(in the rows, 128 means zero)
Known rows, with every way that one mark hangs from another:
fozag(muzev rolus): [128 105 100 101 134 122 132 141 153 135 108 130 159 110 177 138 113 158
 133  95 125 148]
sufam(fozag(muzev rebemez(pagu)) kabo(rute)): [121 115 126  83 121  89 130 145 140 141 132  86 177 161 124 119 146 112
 133 151 151 219]
rute(kabo): [102 120  86 101 110  75 114 129 123 235 125 134 169 149 172 147  96 164
 152 139 132 105]
sufam(fozag(muzev rebemez(leziga)) kabo(rute)): [119 118 115  76 136  61 124 142 133 148 125  92 169 147 128 114 142 119
 127 148 147 211]
sufam(fozag(muzev rebemez(pagu) rolus) kabo(rute)): [132 108 141  97 118 116 127 149 156 107 138  96 171 146 134 110 148 113
 115 141 142 223]
mefi(muzev(fozag(rolus))): [148  87  80  94 141 118 127 154 147 153 137 138 157 108 158 166 110 172
 112  93  87 110]
rolus(fozag(muzev sufam)): [121 109  72  86 146  76 159 139 156 138 110 126 149  94 170 155 145 158
 141 138 139 179]
muzev(fozag(rebemez)): [121  93 121  70 150  89 135 137 134 165 125 136 166 121 170 149 117 150
 122 123  99  53]
muzev(fozag(rebemez(leziga pagu) rolus)): [124  98 141 102 158 145 159 147 134  69 116 114 151 128  96 102 123 147
 106 116 101  15]
leziga(rebemez(pagu)): [112 115 118 106 101  96 146 134 107 161  59 117 162 143 111 114 112 169
 173 104 139  45]
kabo(rute): [109 118  71  91  92  68 123 133 127 232 116 122 163 145 177 155 110 160
 142 139 142 109]
rebemez(pagu): [104 117  95 107 113 102 139 135 120 176  92 113 163 156 126 145 110 164
 160 122 137  76]
mefi(muzev(fozag(rebemez rolus sufam))): [149  86  88  87 160 111 156 155 171 117 169 147 147  95 175 153 132 158
  95 100  97 138]
sufam(fozag(muzev rebemez(leziga) rolus) kabo(rute)): [130 109 129  90 133  91 122 147 149 114 130 100 162 132 142 104 143 120
 110 140 137 215]
fozag(rebemez(leziga pagu) rolus): [109 112 134 120 140 145 161 142 135  75  87 116 151 145 108  94 114 152
 121 106 127  36]
fozag(sufam): [109 115  70  93 116  56 142 131 139 214 123 134 150 130 182 165 123 169
 154 135 144 138]
rolus(fozag(muzev rebemez sufam)): [119 103  97  79 162  88 171 139 165  98 114 132 152  92 180 135 148 144
 123 133 135 163]
sufam(fozag): [108 108 105  94 104  50 110 133 118 220  90 116 173 143 179 149 123 153
 176 128 119 158]
pagu(rebemez): [108 113  87  96 105  84 117 134 103 194  70 132 156 130 168 139 102 169
 169 120 128  63]
rolus(fozag): [112 103  89  95 122  75 131 135 129 179  72 132 158 120 180 158 119 167
 145 143 119  83]

Rows:
[118  96 146 101 117  90 121 139 144 148  96 130 169 127 201 119 128 141
 140 114 105 145]  sufam(fozag(rebemez rolus))
[122  97 105  68 151  71 153 136 147 167 154 140 152 110 177 154 136 149
 122 138 113  97]  muzev(fozag(rebemez sufam))
[125 106 134 107 147 162 162 145 159  61 108 117 162 125 136 103 121 140
 118  89 130 114]  fozag(muzev rebemez(pagu) rolus)
[120 117 105  91 177 104 178 145 153  49 112 106 143 122  82 119 156 136
 114 162 157 151]  rolus(fozag(muzev rebemez(leziga pagu) sufam(kabo)))
[145 101  78  76 115  66 117 144 159 208 190 134 141 113 173 178 142 152
  97 182 130 162]  muzev(fozag(rolus sufam(kabo(rute))))
[136  94  92  90 132  88 140 142 155 172 154 143 143  98 182 163 133 165
 120 135 108 116]  muzev(fozag(rolus sufam))
[111 115 110  96 157  84 166 141 140  92 106 114 141 138  95 128 149 146
 118 179 151  97]  rolus(fozag(rebemez(leziga pagu) sufam(kabo)))
[120 118 114 115 164 146 189 145 161  35 127 108 141 119 103  89 141 142
 117 103 147 135]  fozag(muzev rebemez(leziga pagu) rolus sufam)
[129 108  74  78 148  61 139 141 159 152 124 131 148 102 161 174 148 154
 130 167 148 206]  rolus(fozag(muzev sufam(kabo)))
[133 107  64  63 118  39 120 139 144 242 185 130 148 128 162 189 140 151
 113 190 140 156]  muzev(fozag(sufam(kabo(rute))))
[128  96 145  96 139 109 132 143 156 107 106 120 172 113 189 110 134 130
 137  95 111 195]  sufam(fozag(muzev rebemez rolus))
[127 109 153 106 153 125 139 149 143  57 106  92 163 142  91  95 143 122
 126 123 133 184]  sufam(fozag(muzev rebemez(leziga pagu) rolus) kabo)
[135 116 104  93 130 121 158 147 177  98 171 114 148 132 136 125 148 128
  94 149 167 202]  fozag(muzev rebemez(pagu) rolus sufam(kabo(rute)))
[135 103 127  92 164 115 159 148 151  84 157 120 137 126  93 128 144 143
  94 158 125  88]  muzev(fozag(rebemez(leziga pagu) rolus sufam(kabo)))
[125 109 108  82 164 100 167 144 164  77 125 118 151 119 122 139 156 135
 115 163 154 177]  rolus(fozag(muzev rebemez(pagu) sufam(kabo)))
[126 110 117 106 149 142 179 144 172  62 139 123 149 114 145 108 141 139
 119 103 143 161]  fozag(muzev rebemez(pagu) rolus sufam)
[113 103  98  85 142  66 160 135 153 140 103 141 149 107 193 144 142 154
 126 150 128 112]  rolus(fozag(rebemez sufam))
[111 106 126  89 161 119 161 140 118 102 111 105 157 143  88 113 122 147
 125 124 112  10]  muzev(fozag(rebemez(leziga pagu)))
[136  91  92  73 159 103 141 150 140 148 138 136 166 120 157 158 112 156
 114  95  92  87]  mefi(muzev(fozag(rebemez)))
[122 112 107 101 163 118 174 142 165  70 131 126 141 101 154 104 136 146
 112 101 138 150]  fozag(muzev rebemez(leziga) rolus sufam)
[125 102 125 102 160 128 176 147 147  71 145 118 137 119 101 109 142 147
 105 129 116  59]  muzev(fozag(rebemez(leziga pagu) rolus sufam))
[134 110 119  95 152 128 159 145 176  76 151 122 148 123 132 128 143 137
 107 133 154 188]  fozag(muzev rebemez(pagu) rolus sufam(kabo))
[132 118  94  87 145  97 153 145 170 107 164 121 139 117 143 117 144 135
  88 147 161 195]  fozag(muzev rebemez(leziga) rolus sufam(kabo(rute)))
